Known rows, with every way that one mark hangs from another:
q58[q468[q293 q469]]: [-0.73 -2.76 -5.12 -1.98 -2.25 -0.06  2.73 -0.51 -1.08 -2.70  3.82 -0.89
  0.94 -1.51  2.48  2.20  1.36  3.45  3.83 -1.74  0.49  0.07]
q293[q468[q469[q52]]]: [ 0.17 -4.64  0.07 -3.31  3.16  1.03  4.50 -0.81 -1.70 -2.89  1.07 -3.07
  2.49 -3.75  1.15  1.15  2.41  5.48  2.36 -1.72  0.11 -0.42]
q469[q52 q334[q545] q468[q293]]: [-2.30 -4.06  1.00 -2.64  1.28  1.61  3.85 -3.17 -0.80  3.05  2.86  0.70
 -2.72 -0.50 -1.68  0.67  1.38  6.15  3.98 -4.76 -1.09  1.38]
q469[q52 q334[q545 q645]]: [-1.12 -4.89  1.06  0.21  1.80  2.36  3.10 -2.93 -0.18 -0.09  0.77  0.83
 -1.66 -2.72 -1.80  2.98  3.17  5.50  3.62 -4.15 -1.19  0.59]
q293[q468[q469[q334]]]: [-1.31 -1.72 -0.17 -2.50  4.50 -0.38  3.86 -2.06 -1.56 -0.74  1.60 -1.58
  2.80 -2.41  2.56  3.46  1.44  6.06  5.13 -1.50 -1.09 -0.52]
q645[q334[q469[q52 q468] q545]]: [-0.83 -3.61 -1.57 -1.33  4.61 -0.07  4.17 -0.95 -1.78 -1.21  0.62 -1.45
  0.46  1.69 -1.70  3.18  1.80  5.04  1.83 -2.07  0.95  2.33]
q645[q334]: [-0.47  0.34 -2.57 -0.72  3.67  1.09  2.03 -0.73 -0.58 -2.67 -0.89 -0.21
  2.34  1.25  2.06  4.21 -1.34  3.54  2.81 -0.96 -1.49 -3.15]
q334[q469[q468[q293]] q545 q645]: [-2.49 -2.42 -6.30  0.14  0.44  1.39  3.59 -3.06 -1.62 -0.54  2.89  0.78
  0.41 -2.16 -2.13  1.98  2.83  7.63  3.02 -2.47  3.91  5.63]
q897[q545]: [-2.01  0.38  0.78  0.27  4.79  2.34  2.76 -1.21  1.95 -1.78 -0.43  2.09
  1.49 -0.14  2.15  1.74  2.42  1.77  3.16 -1.48 -0.92 -1.39]
q334[q469[q52] q545 q645]: [ 0.14 -4.63 -3.07  0.92  1.30  2.10  4.38 -1.76 -0.38 -2.30  1.00  0.52
  0.13 -2.52 -2.67  2.83  4.45  6.06  1.68 -2.49  2.04  3.13]
q645[q334[q469]]: [ 0.36  0.47 -4.42 -0.60  3.27  0.13  3.45 -0.34 -0.51 -3.20 -0.46  0.43
  3.01  2.60  0.99  5.44  0.20  4.43  2.76 -0.45 -0.19 -1.07]
q334[q469]: [-0.11 -0.14 -4.05  0.23  2.54  0.28  4.45 -0.41  0.35 -1.80  0.06  1.33
  2.09  0.82  0.40  2.81  2.00  5.57  1.60 -0.16  0.59 -1.02]
q293[q468[q469[q52 q334]]]: [-0.33 -4.66  2.17 -4.04  3.44  0.11  4.77 -1.52 -1.66 -0.88  1.39 -2.15
  1.28 -2.48  1.14  2.43  2.45  6.12  4.30 -2.93 -1.74 -0.94]
q469[q334[q545] q468]: [-3.63 -1.43  0.75  0.34  5.63 -0.13  2.81 -2.69 -0.70  2.52  1.26  0.45
 -0.57 -0.39  0.14  2.04  1.37  5.76  3.74 -2.08 -0.32  0.59]
q334[q469 q645]: [-0.60 -1.60 -5.40  0.77  1.58  0.79  3.47 -0.47 -0.30 -2.96 -0.39  1.10
  1.73 -1.02 -0.30  3.49  2.94  6.08  1.23 -0.57  1.79  0.50]
q58[q468[q293]]: [-1.01 -0.42 -4.92 -0.39 -2.18  1.52  2.41 -1.10 -0.56 -1.58  3.09 -0.24
  0.52 -0.47  1.62  1.12  1.84  4.59  3.93 -1.58 -0.72 -1.97]
q645[q334[q545]]: [-0.71  0.01 -2.36  0.82  4.54  1.87  2.16 -2.82 -0.66 -1.79  0.67  0.03
  2.26 -0.40  1.12  4.66 -0.34  3.54  4.09 -1.60 -0.39  0.00]
q58[q468[q293 q469[q334[q545]]]]: [-1.22 -3.09 -3.01 -1.03 -0.96  0.03  3.19 -3.44 -0.81 -0.06  5.58 -0.09
 -0.49 -1.88  1.63  3.96  2.35  3.96  7.12 -3.42 -0.19  2.43]
q468[q469]: [-0.70 -2.47 -2.44 -1.29  3.15 -0.31  3.34  0.08 -0.18 -2.54  0.55 -0.03
  1.81 -1.63  2.13  2.45 -0.20  3.29  1.63 -0.56  0.28 -0.87]

Rows:
[-0.69 -2.18 -2.05 -3.56 -0.03  0.05  3.63 -2.22 -0.09  0.01  2.86  1.73
  0.04 -0.49  1.61  3.68 -0.77  4.41  5.11 -3.38 -1.72  0.02]	q468[q293 q469[q334]]
[-1.86 -5.47 -2.27  0.07  2.87  0.79  4.15 -0.98 -1.47 -1.10  0.80 -0.89
 -0.53 -2.04 -3.00  1.32  4.51  6.47  0.43 -2.07  2.89  4.07]	q334[q469[q52 q468] q545 q645]
[ 1.11 -2.65 -2.26 -0.50  3.13  1.30  4.57 -1.63 -0.48 -2.49  0.74  0.01
  1.38  1.12 -1.36  4.67  1.92  4.32  3.10 -2.24  0.19  1.38]	q645[q334[q469[q52] q545]]
[-2.53 -3.81  2.83 -2.75  3.80 -0.38  3.44  0.10 -0.78  1.74 -0.59 -0.25
 -1.96  1.14 -0.68  0.58  1.42  5.58  1.36 -2.69 -2.35 -2.98]	q469[q52 q334 q468]
[ 0.37  0.06 -4.27  0.95  4.06  0.88  3.63 -2.29 -0.42 -2.19  1.07  0.70
  2.76  0.92  0.33  5.73  0.90  4.66  4.02 -1.22  0.83  1.76]	q645[q334[q469 q545]]
[-2.89 -5.40  1.75 -2.28  2.88  0.00  2.54 -0.14 -1.53  0.43 -0.98 -0.62
 -2.31 -0.83 -1.42  0.99  2.42  5.79  1.11 -3.31 -1.47 -1.36]	q469[q52 q334[q645] q468]
[-1.61 -3.66 -1.07 -3.71  0.09  1.38  3.55 -0.51 -0.81  0.29  1.04 -0.33
 -1.47 -0.14 -0.94 -1.15  0.48  5.80  0.69 -3.05 -0.53 -0.99]	q469[q52 q468[q293]]
[-0.85 -6.12  0.80 -3.49  2.27  0.67  3.83 -1.58 -2.40 -2.00  0.77 -2.51
  0.87 -4.27  0.25  3.12  3.38  6.31  3.91 -3.24 -0.89  0.60]	q293[q468[q469[q52 q334[q645]]]]
[-0.78 -1.91 -5.31  2.39  2.30  1.83  3.84 -2.63 -0.37 -2.14  1.03  1.29
  1.76 -2.68 -0.89  3.85  3.58  6.20  2.81 -0.98  2.83  3.69]	q334[q469 q545 q645]
[-3.07 -0.87 -1.03 -2.73  1.46  0.30  2.82 -2.04 -0.79  2.49  1.60  1.24
 -0.94  1.00  0.40  1.26 -0.39  6.47  3.79 -2.96 -1.55 -1.32]	q469[q334 q468[q293]]
[ 0.11 -6.63 -1.11 -4.49 -1.94  0.89  3.63 -1.65 -0.79 -1.25  1.95  0.73
 -1.76 -2.25 -0.66  3.26  1.28  4.78  3.79 -4.88 -1.38  0.95]	q468[q293 q469[q52 q334[q645]]]
[-1.20 -3.64 -3.29 -2.93 -1.05  0.60  2.72 -2.19 -0.68 -1.13  2.27  1.45
 -0.31 -2.17  0.88  4.35  0.13  4.84  4.90 -3.85 -0.56  1.36]	q468[q293 q469[q334[q645]]]
[-1.19 -0.38 -5.36 -2.86  1.41 -0.28  3.50 -0.97 -1.65 -1.33  1.26 -0.21
  1.60  3.20  0.05  3.67 -0.82  5.72  2.98 -1.74  0.70  1.13]	q645[q334[q469[q468[q293]]]]
[-0.73 -7.19  0.90 -1.46  2.11  0.73  3.45 -2.33 -0.66 -1.12  1.56 -0.01
 -1.51 -4.03 -0.83  3.98  2.68  4.11  3.48 -4.12 -0.34  2.77]	q468[q469[q52 q334[q545 q645]]]
[-1.64 -0.84 -3.69  0.08  5.58 -0.48  3.37 -1.52 -1.62 -1.20  0.91 -0.98
  2.29  1.64 -0.20  4.29  0.83  5.29  2.84 -1.07  2.08  2.83]	q645[q334[q469[q468] q545]]
[ 0.60 -3.24 -1.71  0.14  2.02  1.58  5.56 -1.56  0.60 -1.16  1.47  1.12
  0.54 -0.85 -1.63  2.21  3.58  5.55  2.10 -1.91  1.14  1.72]	q334[q469[q52] q545]
[-1.55 -4.01 -3.21 -1.42 -0.26  1.26  2.78 -4.25 -0.55 -0.25  3.81  1.58
 -0.53 -3.73  0.14  4.70  1.03  4.88  6.18 -4.52  0.50  4.48]	q468[q293 q469[q334[q545 q645]]]
[-2.01 -3.72  1.00 -4.08  0.49  0.63  3.88 -1.19 -0.66  2.25  1.31  0.48
 -2.42  1.12 -0.94  0.37  0.74  6.11  2.84 -4.18 -2.61 -1.68]	q469[q52 q334 q468[q293]]
[-0.99 -4.42  0.79 -1.28  1.09  1.26  2.77 -0.83 -0.26 -0.80 -0.71  0.85
 -1.65 -1.19 -1.28  2.80  2.34  5.30  2.32 -3.47 -2.43 -2.36]	q469[q52 q334[q645]]
[-0.41 -6.27  1.19 -1.19  1.42 -0.51  3.70 -1.25 -0.92 -0.76  3.58 -1.40
 -1.40 -1.88  0.47  3.03  3.96  2.83  4.72 -3.20 -1.21  0.74]	q58[q468[q469[q52 q334[q545]]]]
[-0.78 -3.37 -2.93 -3.45 -0.44  0.43  5.22 -0.05 -0.71 -0.03  1.61  0.15
 -0.68  1.11 -1.98  0.20  1.97  6.99  0.96 -2.55  0.71  0.96]	q334[q469[q52 q468[q293]]]
[-1.22 -4.99 -4.26 -3.01 -1.30  0.95  4.24 -0.26 -1.63 -1.38  1.13 -0.14
 -1.03 -0.49 -2.76  0.72  2.89  7.30  0.80 -2.94  1.74  2.32]	q334[q469[q52 q468[q293]] q645]
[-0.14 -5.62 -0.88 -4.22 -2.59 -0.42  3.77 -0.61 -1.18 -0.76  3.79 -1.03
 -1.86 -0.23  0.99  2.59  2.51  3.46  4.84 -3.99 -2.42 -1.09]	q58[q468[q293 q469[q52 q334]]]
[-1.66 -0.83 -4.96 -1.97  0.72  0.10  4.39 -0.66 -0.86  0.17  1.97  0.67
  0.91  1.14 -0.44  1.08  1.02  6.95  1.99 -1.14  1.66  1.10]	q334[q469[q468[q293]]]
[-0.55 -4.90  2.11 -2.27  4.11  0.99  4.79 -3.45 -1.55 -0.17  2.77 -2.16
  1.34 -3.91  0.60  2.83  3.34  6.03  5.48 -3.27 -0.66  2.09]	q293[q468[q469[q52 q334[q545]]]]
[ 0.45 -4.96  0.24 -4.85 -0.95  0.54  4.53 -1.40  0.03  0.02  2.45  1.18
 -1.29 -0.44  0.33  2.78  0.09  4.32  4.18 -4.53 -2.45 -0.50]	q468[q293 q469[q52 q334]]
